Each row was made from one path, in order. Every step used is in the known rows, and no mark comes twice. Write each row's path.
Known rows:
X > U > A: -22 2 -9 2 0 -23 -8 -18 4 6 -26 52 -65 14 -7 5 24 14 5 -11 -25 -14 1 -29
 8
X > U > A > E: -16 -1 -17 3 -8 -27 -11 -34 14 9 -35 49 -58 9 -1 8 21 12 -9 -5 -29 -15 4
 -51 18
M > P > E > A: 4 -10 5 -10 8 4 8 14 -4 -6 34 -10 51 9 -1 28 8 -6 -3 -24 -7 21 -15 -8
 -25
X > U: -11 -1 -2 -13 -12 -13 -10 -12 -3 6 -16 48 -39 18 -11 17 13 10 0 -25 -24
 -3 3 -11 16
U > X > L > P > M: 14 -32 -3 17 -4 -24 1 -12 11 -26 7 -38 -12 2 -5 -16 -20 18 9 44 9 -10 23
 64 11
E > T: 8 25 1 16 -2 -7 -13 20 8 15 6 44 35 1 4 -9 8 -3 8 -19 3 9 -2 -14 -7
X > U > A > E > P: -41 14 -17 22 -6 -23 -19 -24 10 -12 -21 81 -39 23 -8 -9 18 12 7 -1 -12
 -22 8 -70 22
X > L > P > E: -13 -15 -5 -2 -2 -15 22 -5 -6 7 9 -27 26 1 12 -14 -24 -11 -18 -17 1 -13
 -15 42 -1
L > X > U > A > M > P > E: -11 -28 -5 -8 13 22 34 9 -30 -6 -14 7 -64 15 17 9 12 2 -7 3 -19 -10 -39
 -39 3
E > A: -14 -8 -4 -8 1 -13 -21 18 2 1 11 57 53 15 -12 1 -4 -6 14 -21 -4 18 4 -19
 -16
M > A > U > X > L: 12 35 -3 -20 1 18 -1 -10 5 34 -9 -54 -33 -16 -5 3 13 4 -7 -12 1 -14 0 9
 4
X > U > A > M > P: -31 -23 -1 -33 5 -3 15 13 2 -8 -12 19 -79 25 5 21 34 4 10 -3 -10 -14 -4
 28 7
P > E > T: 20 24 5 40 -1 -1 2 9 -5 16 4 31 61 -17 13 7 -3 -5 -7 -20 -6 16 -16 -23
 -4
U > X > L: 8 11 -13 15 2 -34 -11 -10 11 17 -5 -6 5 -2 -3 2 -9 18 5 -2 -12 -11 11 5
 16
A > U > X: 6 11 6 0 4 -8 -15 -17 9 4 -14 -28 -31 -15 -10 11 -6 5 0 -6 -11 3 22 -10
 3
P > E > A > U > X > L: 2 -4 4 13 4 -19 7 3 -1 18 21 2 26 -26 -7 33 -26 16 -23 -17 -2 14 28 -44
 2
M > P > E: 13 10 6 -17 8 0 10 -8 -1 -5 12 -58 16 5 8 21 14 -12 -2 -21 -15 5 -26 27
 -14
E > P > M > A > U > X > L: 7 50 9 5 -2 14 -10 9 2 -13 5 -30 -25 -3 -17 -17 8 18 22 28 30 -10 21 11
 13
A > E > T: 16 20 -9 15 -6 -11 -18 -1 20 11 1 41 33 -4 11 -7 8 -2 -6 -9 0 8 -2 -26 5
P > E: 5 19 3 7 1 -10 1 -15 -8 7 -13 0 42 -6 7 9 -6 -15 -1 -18 -19 10 -25 -12 0
L > X > U > A > M > P: -18 -27 -10 -30 12 13 19 18 -13 -8 -11 17 -92 32 10 -7 22 4 5 9 -9 -17
 -26 -28 1
M > A > U > X > L > P: 1 -4 0 -18 0 33 7 -14 2 23 4 -65 -31 -7 4 -21 -1 -6 -16 -2 17 -21 5 49
 -8
A > U > X > L > P > E > T: 11 -15 7 44 0 6 22 1 6 18 26 -33 -2 -34 14 3 -27 11 -38 -2 18 -2 17 13 0

Which path is each row?
-1 15 -2 -14 4 -28 -4 -7 17 20 0 -28 -43 -14 -10 11 -7 15 -10 -10 -3 -10
 25 2 14 -> A > U > X > L
-19 -34 3 -43 7 9 5 52 -2 -14 28 19 40 27 1 16 7 -16 16 -10 13 18 4 33
 -18 -> E > A > M > P
-19 -25 7 6 0 6 11 34 -22 -5 4 64 93 -3 6 18 -25 -26 7 -10 1 30 -8 -8 -1 -> P > E > A > M
-37 -17 -4 -9 -3 -12 6 4 -5 0 -36 71 -51 12 0 12 13 -1 12 -2 -12 -7 2 -5
 19 -> X > U > A > M
13 1 -8 -29 -14 13 5 -12 9 -10 3 -45 -1 11 6 -40 10 -12 -4 29 16 -16 -11
 52 3 -> X > L > P > M > A > E
-5 58 18 -20 -6 31 -18 11 -5 -26 -7 -14 -9 9 -15 -21 22 -8 31 15 29 3 -2
 8 -3 -> E > P > M > A > U
26 16 9 15 7 9 14 19 3 5 31 -24 31 -5 16 22 19 -2 -7 -23 -1 10 -20 9 -18 -> M > P > E > T
0 -51 -8 43 3 -6 12 0 -9 1 30 12 69 -9 1 1 -39 4 -18 4 2 5 12 6 -6 -> U > X > L > P > E > A
9 -9 11 30 8 5 -4 -5 -4 -1 9 -1 36 -27 -6 36 -24 7 -13 -11 -10 27 22 -47
 -4 -> P > E > A > U > X
11 -13 6 -13 11 -7 19 13 6 8 47 -59 -3 -16 -6 45 -3 21 -26 -19 0 8 18
 -12 -10 -> M > P > E > A > U > X > L
-10 -7 -4 -11 3 -28 -10 18 12 15 22 11 0 -9 -14 14 -16 21 -11 -17 7 5 41
 -22 2 -> E > A > U > X > L
11 -2 4 5 3 40 22 -23 -11 23 2 -77 -14 -25 12 -7 -10 -9 -29 -2 6 -16 -7
 39 -5 -> M > A > U > X > L > P > E
35 28 17 -1 -3 32 -14 -18 -1 -10 -18 -60 -36 -18 -10 11 16 4 16 34 6 9 8
 25 0 -> P > M > A > U > X
-3 -18 0 -23 -9 -32 4 12 10 -20 9 -21 -7 16 -4 -28 -11 5 8 22 20 -11 8
 68 1 -> X > L > P > M
26 -13 -2 13 -5 16 5 -11 0 -9 1 -52 -6 2 0 -29 -1 5 13 43 17 -15 0 78 0 -> U > X > L > P > M > A
-17 -72 -4 38 3 3 28 22 -17 -5 24 36 77 -9 12 3 -50 -7 -11 13 13 11 13
 34 2 -> U > X > L > P > E > A > M
-12 19 -18 1 6 -33 -18 -28 20 7 -28 10 -9 1 5 -18 12 -9 5 6 -16 -9 -9
 -36 -2 -> U > A > E
-8 13 -15 31 -4 -11 -18 -16 -7 -41 -22 71 -65 28 -9 -36 5 27 17 46 -2
 -16 -5 -105 23 -> L > X > U > A > E > P > M
31 34 -2 -16 -12 14 -15 -20 4 -8 -23 -22 13 2 0 -11 23 -11 17 29 -1 3
 -20 14 5 -> P > M > A > E
-3 -24 4 10 3 -4 22 -21 2 8 12 -68 -18 -25 7 2 -30 4 -34 -5 1 -11 15 28
 3 -> A > U > X > L > P > E
-36 0 -5 -8 9 -15 -3 15 -1 0 -33 38 4 7 10 -9 2 -23 27 8 2 -2 -6 15 -1 -> U > A > M
-4 -52 11 31 5 20 6 -7 -7 -13 22 -11 28 -20 2 13 -36 -4 -22 -1 1 20 24
 -14 -19 -> L > P > E > A > U > X
18 40 19 -42 -6 24 -11 1 -2 -7 -19 -45 -36 -6 -11 -3 26 -10 16 9 12 8 -5
 24 -10 -> P > M > A > U
-17 -41 -7 1 0 -14 17 22 -8 2 31 19 70 6 3 -9 -28 -10 -19 -20 9 3 -2 9
 -16 -> X > L > P > E > A
-14 -46 1 16 1 10 7 10 -12 -13 24 17 79 4 5 -10 -26 -22 -10 -15 3 19 -5
 2 -25 -> L > P > E > A
-2 44 9 -47 -1 30 -12 -3 -2 23 -16 -32 -20 -1 -4 -10 24 -22 2 -27 3 0
 -17 9 -14 -> M > A > U
-5 28 -1 14 -10 -21 -26 -7 12 -44 -4 27 30 16 -8 -19 -1 3 29 33 11 6 6
 -18 17 -> A > E > P > M
46 40 2 15 -14 26 -12 -1 8 -1 -4 6 32 -9 6 -13 28 -5 11 28 17 11 -14 -4
 0 -> P > M > A > E > T
2 -3 -12 -10 -5 10 -10 -6 -15 7 -21 54 -54 25 -6 -11 0 15 -3 -15 -23 -6
 -18 -67 11 -> L > X > U
26 36 7 -16 -7 19 -12 -4 -7 -9 -18 -15 14 7 -7 -12 22 -10 32 21 4 6 -20
 35 -6 -> P > M > A
